Known rows, with every step that occurs
geriv -> pulidon -> vubud -> fodu: [ -3  11  -6  -3  -1   3 -12  -8   0 -35  15   2  -9  -3  -5   0   5  -5
   9  11   1 -22   1   1  -3   5  -3 -19   2 -14 -11  -4   0  -9 -14   2
   6]
vupebi -> fodu -> vubud -> pulidon -> moke -> sizit: [ -4  -5   9  -2   0  -4 -12   2   2 -31  -9   7   0  -1  -6   0   6  -4
   6   0  -9  14  14  -2 -11  -4  13 -39  18  -6  -7  -2  -1 -20 -18  14
  12]
fodu -> vubud -> pulidon -> belom -> sizit -> geriv: [ -3 -15   2 -17   3  -5  -8  -1   2   1   1  12  -5   4  -6   4   6  -2
  -8  12  -9  16   7  -8 -11   5   0 -30  16 -12  -3  -9   1 -13  -6   4
   9]
moke -> sizit -> geriv -> gefol: [  0 -10   7 -12  11  -5  -4   0  -3   1  15  -3  -1   1 -10   6   7  -3
   0   7  -1   3   7   1  -2   3   1 -28   8   4 -13  -6   9  -7  -1   2
   2]
gefol -> geriv -> sizit -> moke: [  3   4   2  -8   6 -10  -5   1   0  -9  17 -10  -9   2 -11   3  12  -8
  -3   3  -7 -10   9   4  -3  -4   6 -18  14 -18  -6  -7  -4 -13   4  -4
   7]
gefol -> geriv -> sizit -> moke -> pulidon: [  2   6   0 -10   3  -6  -3  10   0 -22  17 -17  -9   0 -10  -1  13  -7
  -2   0  -1 -18   5   8  -5  -3   9 -17  17 -11  -7  -5  -3 -14   1  -1
   9]
belom -> sizit: [  0 -10   0  -3  -1   1 -13  -2   4 -17  12  -2   6   4  -7  -2   6   2
   6   9  -2  10  -1   0 -10   5  -1 -11   5  -3 -11  -6  -5  -7  -5  -5
  14]
vupebi -> fodu -> vubud -> pulidon -> geriv -> gefol: [ -2   5   3  -4  -9  -7  -6  11   3  -6   7   3   1  -2  -8  -1  13  -5
   6  -1  -8  -9   6   2  -4   1   7 -29  22   7  -7 -12 -20 -23  -9   1
  12]
vupebi -> fodu: [ -3   0   6  -9  -1  -1 -15   9   3 -17  13  -2   0  -1  -8   1   9  -3
  10   1  -3  -1   5  -1  -9  -2   3 -20  16   0 -11  -7  -8 -10  -7   0
  12]
moke -> sizit -> belom -> pulidon: [  3 -19   4 -18  -1   1  -8  -5  -4 -34   5  -1  -2   3   1   1   8  -9
  12   1  -1   1   4  -1  -6  -6  11 -17   0  10 -14   0  -2  -2 -11   4
   8]
gefol -> geriv -> pulidon: [  1   0  -1  -6   4  -3 -14  -2  -1 -14   9  -4  -4  -2 -11   0  10 -11
   3   7 -11 -23   0   3  -4   3   5 -18  12 -16 -11 -14  -5 -13  -6  -4
  11]
moke -> sizit -> geriv: [ -1 -15   8 -15   6  -4  -6  -4  -1  -6  10  -4  -1   2  -9   6   5  -5
  -1   7  -3   5   9  -1  -8   1   5 -27   5  -5 -12  -6  12  -4  -3   5
   8]
fodu -> vubud: [ -1  -8   1 -11  -5   0 -20   8   5  -2   6   1  -2   1  -6   6   7  -3
  10   6  -7  -1  -3   0  -8   1   1 -15  14  -3  -3  -5   1 -10  -5   0
  15]
moke -> pulidon -> vubud -> fodu: [ -4   5  -2  -5  -7   5  -8   3   3 -46  18  -2 -10  -1  -2   0   7  -1
   8   5   9 -16   0   4  -6   3   0 -14   2  -5 -10  -1  -2  -6 -17   6
  10]
geriv -> sizit -> belom -> pulidon: [  6 -10   5 -20  -3  -3 -10   2   1 -23  10  -8  -2   4  -1   1  11  -9
  11   2   1  -6   4   3  -3 -11   8 -12   0   4 -10   4 -11  -4 -12   1
   5]
fodu -> vubud -> pulidon -> moke: [ -1  -8   7  -7  -2  -3 -18  -1   4 -24 -13   6  -4   1  -6   2   9  -7
   9   6 -10   5   5   0  -9  -4   7 -24  14 -11  -3  -3  -7 -14 -18  10
  16]
pulidon -> belom -> sizit: [ -1  -9   1  -3   7   1 -14  -8   0  -5  17   9   1   4  -8   0   5   3
   1  11  -4  16   1  -2 -10   4  -6 -15   8   0  -5  -6  -5 -10  -4  -5
   9]
fodu -> vubud -> pulidon -> moke -> sizit: [ -2 -12   7  -4   2  -3 -12  -5   1 -23 -13   5  -2   1  -6   1   6  -4
   5   5 -10  11   9  -1 -10  -3  10 -30  10  -7  -5  -1   3 -16 -17  14
  14]
geriv -> pulidon -> belom -> sizit -> moke: [ -4   3  -8  -2   6   2 -15  -8  -7 -11  14   8  -4   0 -12  -1   6  -4
   3  13  -4   1   0  -3  -7   6  -4 -25  21  -8  -8  -8   1 -14   8  -8
   9]
moke -> sizit: [ -1 -11   4  -6   5  -2 -10  -3  -1 -14  10  -2   0   2  -7   3   6  -1
   5   5  -3   2   4   0  -8   0   4 -19   4   2 -10  -3   5  -7  -3   4
  11]
belom -> pulidon: [  1 -16   7 -12  -8   3 -12  -1  -1 -21   5  -3  -3   3  -4   5  10 -11
  15   3  -2  -3   2   1  -7  -6   3 -14   8   0 -11  -4 -21  -3  -6   2
  13]
geriv -> gefol: [  1  -2   2  -6   5  -1 -13   5   0  -3  15  -2  -1   1  -9   3  10  -3
  10   5  -1  -8  -2   4  -2   1  -4 -13  10   8  -9  -5  -8  -7  -4  -4
   7]
fodu -> vubud -> pulidon -> belom: [ -4  -8   3 -13   4  -5 -16   2   1  -3  -2  13 -11   2  -4   5  10  -5
   1   6 -11  -2   3  -5  -9  -2   1 -24  16  -4   2  -6  -7 -15  -9   7
  11]
vupebi -> fodu -> vubud -> pulidon -> belom -> sizit: [ -5  -4   1  -6  -2  -3 -12   6   4 -13   4  14  -2   1  -5  -1   7   2
   1   4  -9  15   6  -8 -13   3   2 -30  23  -4  -2  -7 -13 -21  -9   3
  10]
gefol -> geriv: [  2  -7   4  -9   4  -5 -11  -1   1 -11  12  -3  -4   1  -9   2  11  -7
   2   5  -9  -8   2   2  -6   1   4 -12   9 -12  -9 -12  -9  -9  -7  -2
  12]
sizit -> belom -> pulidon -> vubud: [  2 -10  -3 -18  -1   4 -11   3   0 -46   7  -1  -9   4   3   4   9  -9
  13   7   1  -5   2  -1  -3  -6   7 -13  -2  -4 -16   1 -11  -3 -16   3
   9]
moke -> sizit -> belom: [  2 -12   1 -15   7  -3 -10  -2  -1 -25   9  -1   0   2  -2  -1   6  -3
   4   4  -2  -2   1   0  -6   0   8 -15  -2   7 -12  -1  14  -4 -11   0
   9]
fodu -> vubud -> pulidon -> geriv: [ -1  -8   2  -9 -11  -5  -8  -1   4  -7   0   3  -2   1  -5   1  11  -8
   4   5 -10 -10   3   0  -9   0   8 -21  11  -3  -5 -11 -13 -16 -10   5
  20]
sizit -> belom -> pulidon -> moke: [  4 -16   8 -16  -2   3 -17  -7  -1 -41   0   2  -2   2  -2  -1   9 -13
  17   6   0   9   6   4  -4  -9   7 -15   3   1 -13   0 -10  -2 -22   4
  10]
belom -> pulidon -> vubud -> fodu: [  0  -3   3  -8 -10   4  -6  -9   0 -41  13   2 -10   1  -1   4   8  -7
  14   6   4  -6   7   1  -4  -3  -1 -15   0  -5 -12  -1 -18  -3 -15   7
   6]
vubud -> pulidon -> moke: [ -1  -8   9  -5   4  -3 -13  -7   0 -32  -9   3  -2   1  -7  -1   9  -9
   8   6  -7   1   8   0  -8  -5   6 -23   7 -10  -9  -3 -12 -10 -20   8
  13]

Rows
[  3 -12   5  -8  11  -2 -15  -9  -1 -35   4   3   3   1  -4  -3   4  -5
   6   7  -2  13   7   3  -6  -4   9 -20   0   3 -11   1  15  -6 -20   5
   9] : pulidon -> moke -> sizit -> belom
[  9  -9   9 -15   5  -6 -10  -8   0 -35   7  -7  -2   3  -5  -2  11 -14
   5   4  -5   3  11   9  -1 -12  12 -17   2 -12 -10   0 -11 -10 -22   4
   4] : gefol -> geriv -> sizit -> belom -> pulidon -> moke
[ -2  -8   1 -11   9   1  -6   5  -2  -4  24   1   0   2 -10  -2   8   2
  -2  10   5   7   0   1  -5   7  -7 -24  16   9  -8  -7   0 -10  -3  -3
   3] : moke -> pulidon -> belom -> sizit -> geriv -> gefol
[ -3  -9   2  -5   7  -4  -8  -8  -1 -16   6  11  -3   4  -6  -3   8   0
  -1   8  -6   5   4  -6 -12   3  -1 -21   8  -4  -6  -7 -14 -11  -9   1
   9] : vubud -> pulidon -> belom -> sizit
[ -2  -9   2 -13  -5  -4 -14   7   4 -13  -9   2  -6   1  -4   4  10  -6
   6   4  -9  -9   1  -3  -9  -1   6 -20  13  -6  -4  -6  -8 -11  -9   6
  15] : fodu -> vubud -> pulidon
[  9  -8   5 -20   1  -7  -6   0   0 -22  12 -10  -5   4  -2   1  12 -12
   3   0  -5 -12   7   6  -2 -10  11 -12   2  -8 -11  -3 -14  -8 -13   0
   3] : gefol -> geriv -> sizit -> belom -> pulidon
[ -4  -1  -1  -7   9   0 -19  -6  -4  -6  12   8  -6  -1 -10   2   7  -7
   6  10  -6 -15  -1   0  -5   0  -3 -23  15  -4  -5  -7   1 -13  -5  -1
   8] : geriv -> pulidon -> belom
[ -3   6  -2 -11   0   1  -9  -8  -1 -28  15   0 -11  -3  -8   3   4 -10
   3  13   1 -16   7   0  -2   6  -1 -29   2 -23 -14  -7   7  -7 -15   5
   3] : sizit -> geriv -> pulidon -> vubud -> fodu
[ -1 -11   9   0   7  -1 -14 -11  -2 -24   4   0   2   1  -9   1   4  -3
   7   7  -4  14   9   3  -8  -2   5 -23   5  -3  -9  -1   7  -9 -14   7
  11] : pulidon -> moke -> sizit
[ -2  -5   1 -16   4  -2 -14   0  -2  -8   7  -5  -3  -1 -12   3   7 -12
   4  11  -5 -16   2   0  -5   2   2 -27  11 -14 -13  -9   6  -6  -4  -1
   9] : sizit -> geriv -> pulidon
[ -4  -8  -1  -4   3   4 -13   0   0 -19  18   2   0   3  -6  -4   6   4
   2   8   2   7  -3   0 -12   5  -4 -14  12   6  -6  -4  -3 -11  -6  -1
  12] : moke -> pulidon -> belom -> sizit
[ -4  -1   9  -7  -3  -4 -17   7   5 -28 -10   6  -2  -2  -7   0   9  -7
  10   2 -10   7  10  -1 -10  -5   9 -32  23  -9  -6  -4 -10 -19 -19  10
  15] : vupebi -> fodu -> vubud -> pulidon -> moke
[  8  -2   3 -18  10 -11  -8   2   3 -15  16 -10  -4   2  -5  -1  10  -5
  -3   3  -6 -12   4   5  -2  -4   9 -13   1 -10  -8  -5   2  -9 -13  -3
   3] : gefol -> geriv -> sizit -> belom
[ -3  -3  -5   0   6   3 -17 -10  -3 -10  14   9   2   1 -10  -3   4  -1
   3  13  -5  -1  -2  -2  -8   7  -5 -21  11  -5  -8  -8  -2 -14  -3  -6
   9] : geriv -> pulidon -> belom -> sizit
[  2 -14   7  -7 -13   1  -7  -9  -1 -13  10  -2   2   3  -5   2  11 -12
  12   4  -2  -4   5   4  -6  -5   5 -13   6   5 -11  -8 -24  -8  -6   1
  18] : belom -> pulidon -> geriv
[  1   4   1  -9   3  -7  -9   2   1  -8  15  -9  -5   2 -10   4  10  -6
   4   4  -2  -5   6   2  -4  -7   2 -18  11  -8  -6   0  -1 -10   6  -1
   9] : geriv -> sizit -> moke
[ -2   6   1 -10   6  -4 -10   5  -3 -10  21  -5 -11   1  -9   2  10  -4
   0   3   3  -9   4   4  -5  -8   0 -22  19   0  -1   2   2 -13   4   2
   6] : geriv -> sizit -> moke -> pulidon -> belom
[  7 -10   9 -14   1  -2 -13  -6   0 -35   5  -5   1   4  -3  -1   9 -11
  12   4   0   7   8   8  -2 -14   8 -17   1  -2 -10   7  -8  -6 -21   5
   5] : geriv -> sizit -> belom -> pulidon -> moke
[  2 -13  -2 -15   3   3  -5  -3  -3 -47   6  -3  -8   4   4   4   6  -5
  10   5   1   1   5  -2  -4  -4  11 -19  -6  -1 -17   3  -1  -5 -14   7
   6] : moke -> sizit -> belom -> pulidon -> vubud
[ -4   0   0 -11   3   2 -13   5  -4 -18  15   2 -13   0  -7   2  11  -7
   4   4   1  -7   1   1  -8  -2  -1 -21  23   4  -4  -4   2 -10   3   0
  11] : sizit -> moke -> pulidon -> belom
[  1 -10  11  -7  14  -5  -7  -8  -3 -10  10  -1   2   1 -12   3   5  -4
   2  11  -2  16  13   4  -2   0   1 -32   8   0 -12  -3  11  -8 -10   6
   2] : pulidon -> moke -> sizit -> geriv -> gefol
[ -3   0   4 -11  -8  -1 -20  14   7  -9   7   1  -1  -1  -7   4   8  -3
  10   1  -6   3   2  -1  -9  -1   4 -22  22  -2  -5  -7  -2 -14  -7   1
  14] : vupebi -> fodu -> vubud
[  5  -3   2 -18   6  -7 -12   5   4 -15  14  -8  -1   3  -4   0   8  -3
   4   4   0  -9   1   4  -3  -6   6 -13  -1   0  -8   2   5  -7 -13  -2
   5] : geriv -> sizit -> belom
[ -2  -4  -2  -5   6   0 -11  -8  -3 -10  16   8  -4   3  -9   1   7  -1
   1  11  -3  16   4  -4  -9   4  -5 -18  17  -4  -6  -7  -2 -11   7  -7
   9] : pulidon -> belom -> sizit -> moke
[ -1   3  -7   2  -8   2  -1   3  -3 -23  22  -6   3   1 -11  -7  11  -1
   5   6   6  -4  -2   8  -4   7   0 -15  17  13 -13 -10 -10 -15   6  -9
  15] : belom -> sizit -> moke -> pulidon -> geriv -> gefol
[ -5   0  -5 -12   8   0 -13   3  -1 -22   9  -6  -8   0  -8   5   5  -9
   3  15  -4 -14   3  -2  -3   4   2 -29   6 -25 -16  -7  10  -9  -8   4
   7] : sizit -> geriv -> pulidon -> vubud
[  2   4   2  -5  -3  -8  -5  -4   0  -5  21  -9  -1   2 -11   1  10  -8
   1   6  -1  -6   8   6  -3  -6   4 -18   9  -4  -7  -6  -4 -14   4  -3
  12] : pulidon -> geriv -> sizit -> moke
[  4  -1   7  -8   6  -9  -8   1   3  -3  18 -10  -3   3 -10   1  10  -5
  -3   4  -8  -9   6   6  -4  -3   5 -14   6 -14  -6  -6  -5 -12  -7   0
   7] : gefol -> geriv -> sizit
[ -3  -3  -6  -6  -6   5  -8   6   0 -33  11  -7  -1   2  -8  -4   9  -1
   6   5   4   1  -3   2 -11   4   2 -14  16   0 -11  -5  -2  -9   4  -5
  17] : belom -> sizit -> moke -> pulidon
[  2 -18  14 -10   5  -1  -5 -11  -6 -20   6  -1   0   2 -10   5   8 -10
   8   7  -1  18  15   5  -1  -5   4 -33   9   3 -15  -1  -5  -7 -10   9
   2] : belom -> pulidon -> moke -> sizit -> geriv -> gefol
[  5  -3   3 -15   1 -12  -1  -2   2 -21   8  -6   0   3  -3  -5  11  -8
  -2   2  -3 -18   7   4  -4  -7  12 -18  -5   0  -9  -3  -7 -12 -17   2
  10] : vubud -> pulidon -> geriv -> sizit -> belom
[  6  -3  -1 -17   6  -5  -4   3   1 -37  15 -10 -11   5   1   3  10  -9
   2   4  -3 -10   8   4   1  -7  12 -15  -5 -17 -13   0 -13 -10 -16   3
   2] : gefol -> geriv -> sizit -> belom -> pulidon -> vubud
[ -1   4  -3  -4  -5   0  -4   7  -4 -17  21  -8  -4  -1 -10  -3  13  -7
   7   3   5 -17  -1   9  -2   1   1 -17  19  14 -11  -8  -9 -14   4  -6
  14] : sizit -> moke -> pulidon -> geriv -> gefol
[ -2  -9   0  -8  -3   5 -10   1  -1 -34   8  -4  -9   4  -1   7   8  -8
  14   7   0  -3   4  -1  -5  -5   3 -16   4  -9 -14   0 -18  -5  -9   5
  11] : belom -> pulidon -> vubud
[  2 -13   4 -14   5  -5 -13  -3   1 -35 -13   7  -3   1  -1  -2   6  -6
   4   5  -9   8   7  -1  -8  -4  14 -29   5  -3  -7   1  13 -12 -24  12
  11] : fodu -> vubud -> pulidon -> moke -> sizit -> belom
[ -2   4  -1  -5  -2   1  -9  -6   2 -33  20   3 -10   0  -3   3   6  -2
   7   9   2  -4   5   1  -5   3  -3 -14  -1 -10  -9  -3  -4  -5 -16   4
   8] : pulidon -> vubud -> fodu
[  6  -2   1 -13  -1  -8  -8  -2   3 -12  22  -8   4   3  -5  -3   8  -5
   0   5   0  -8   3   7  -3  -6   7 -12  -4   4  -9  -3   2 -10 -13  -3
  10] : pulidon -> geriv -> sizit -> belom
[ -2 -14   5 -13   9  -2 -11  -8   0   1  17   7   0   4  -9   3   4  -2
  -5  14  -3  20   6  -4  -9   5  -6 -23   9  -8  -7  -8   4  -7  -3  -3
   7] : pulidon -> belom -> sizit -> geriv
